Each row was made from one walk, in order. Every step used is in the known rows, and no mark comes twice. Write each row's walk.
In the rows, zero is written as 128.
Known rows
kegid/reso/mani/zazisuk: [117 143 163 148 102  67 153 150 123 128 129  93 158 126 111 138 112 106
 126 114 148]
sabu/reso: [105 112 123 128 151 106 105 139  73 137 103 146 170 115 139 115 134 148
 124 150 112]
kegid/zazisuk/sabu: [141 166 136 149 143 109 120 176 113 109 120 136 161 154 135 148 162 189
  69 195 106]
zazisuk/reso: [146 139 142 149 117 142 130 153 140 105  84 142 170 125 147  49 127 149
  84 128  67]
mani/zazisuk: [ 93 128 115 140 148 113 123 128 133 111 109 128 159 119 134 130 107 145
  84 116 118]
kegid/reso/mani: [158 150 174 139  95  69 159 178 106 133 112 100 173 126 108 110 133 101
 141 136 122]
beti/sabu/reso/mani: [120 149 127 121 114 113 106 192  76 133 116 102 133 140 145 162 152 141
 151 177 146]
mani/zazisuk/sabu/kegid: [140 167 109 117 135 100 162 128 125 112 145 102 136 145 160 182 171 146
  88 134 148]
sabu/mani/zazisuk: [ 69 105 125 138 151 133 120 122 110 103 137 122 171 151 132 171 102 127
  85 117 116]
sabu/kegid/mani/zazisuk/beti/reso: [138 136 119 142  89 121 179  92 121 109 126 143 149  78 160 149 135 118
 112  43 151]
reso/mani/zazisuk/beti/sabu/kegid: [122 170 120 126  84 150 165 168 106  93 196  95 111 133 183 207 144 122
 126 109 170]
reso/mani: [138 150 147 145 106 128 137 184 105 107 119 111 162 120 136 101 134 135
 134 155 102]
kegid/mani/zazisuk: [102 128 113 141 150 102 124 129 124  91  59 128 151 106 118 152 131 115
 114 102 142]
zazisuk/beti: [121 119 144 129 123 147 154 163  97 104 145 157 180 106 168 112 120 111
 104 121 104]
mani/zazisuk/sabu: [116 141 118 117 145 107 144 147 134 115 117 113 155 140 152 159 140 139
  79 156 134]
kegid/zazisuk/beti: [109 134 147 167 130 146 123 159  92  99 161 169 172 119 149 130 117 169
  79 137  98]
reso/mani/zazisuk: [ 98 143 138 149 110 123 131 158 125 106 139 101 149 122 133 128 106 139
 118 132 125]
beti/sabu/mani/zazisuk: [ 84 126 108 122 144 131 114 145 122 109 115 110 149 176 143 218 126 127
  79 136 143]
kegid/zazisuk/beti/sabu/reso: [ 91 132 126 142 131 134  96 167  61 120 156 161 143 135 157 191 136 175
  99 168 145]
sabu/mani/zazisuk/beti: [ 54  89 140 126 132 159 138 129  95  91 190 145 173 136 163 184  90 101
  85 100 126]
kegid/mani/zazisuk/sabu: [124 143 121 115 144  96 144 144 128  97  71 119 147 126 137 181 160 107
 108 138 160]
mani/zazisuk/reso: [106 134 133 154 125 139 124 129 157 103 105 130 153 125 144  78  99 149
  68 102  93]
sabu/reso/mani/zazisuk/beti/kegid: [ 30  71 137 122  93 145 102 165  67 118 190 114 165 107 149 135  78 157
 139 157 149]

Which walk is each row?
[119 163 141 125 107 119 148 175 127 108 148  87 139 142 152 158 137 134
 110 172 142] | reso/mani/zazisuk/sabu
[ 84 108 121 128 139 103  69 175  71 140 116 124 176 149 117 142 144 232
  92 235 117] | beti/kegid/zazisuk/sabu/reso
[113  99 118 122 136 112 107 174 110 104  32 122 192 104 104 102 138 147
 131 149 114] | beti/kegid/mani
[143 173 119 170 142 120 121 137  96 108 134 139 148 132 128 137 161 206
  88 134 100] | sabu/kegid/zazisuk
[ 94 148 147 151  98 144  98 193  55 113 183 137 130 140 158 194 136 172
 130 186 150] | kegid/zazisuk/beti/sabu/reso/mani
[120 150 164 123  76  93 166 176 118 120 165  97 138 138 150 199 115  76
 123 114 185] | kegid/reso/mani/zazisuk/beti/sabu
[183 173 115 110 130 105 169 155 105 117 127 111 149 147 164 150 198 143
 106 153 121] | zazisuk/sabu/kegid
[126 148 141 167  76 114 141 141 151 136 124 111 156 106 134  97  99 156
 103 115 111] | beti/reso/mani/zazisuk
[ 59 108 147 129  98 143 128 145  67 115 200 130 143 105 168 155  94 122
 139 127 155] | sabu/reso/mani/zazisuk/beti
[184 176 162 116  68  92 192 187  87 122 175  93 135 136 162 191 174  80
 149 111 169] | zazisuk/beti/sabu/kegid/reso/mani
[205 187 167 116  84  61 191 175  95 133 149  79 146 152 137 161 197 105
 145 150 152] | zazisuk/sabu/kegid/reso/mani
[ 89 115 122 159 138 125  79 173 110 114  95 129 189 131 101  98 115 229
  81 187  80] | beti/kegid/zazisuk
[ 97  85 130 114 115 150 130 184  98 113 133 139 204 108 150  90 103 146
 103 149  95] | zazisuk/beti/kegid
[155 139 167 153  53 145 170 173 115 129 161 139 177  91 167  80 114 125
 120 117  98] | zazisuk/beti/reso/mani
[ 90 113 130 131 130 134 147 136 106  83 111 149 157  89 151 164 115  91
 115  84 154] | kegid/mani/zazisuk/beti
[203 172 143 108 120  47 191 147 105 141 118 101 161 148 139 159 195 112
 112 133 142] | zazisuk/sabu/kegid/reso
[ 95 131 117 120 121 139 143 161 126 105 142 132 142 130 174 189 115 116
  83 116 153] | mani/zazisuk/beti/sabu
[114 129 161 111  87  64 146 189 130 136 125  60 173 151 108 146 125 133
 119 176 158] | beti/kegid/reso/mani/zazisuk/sabu
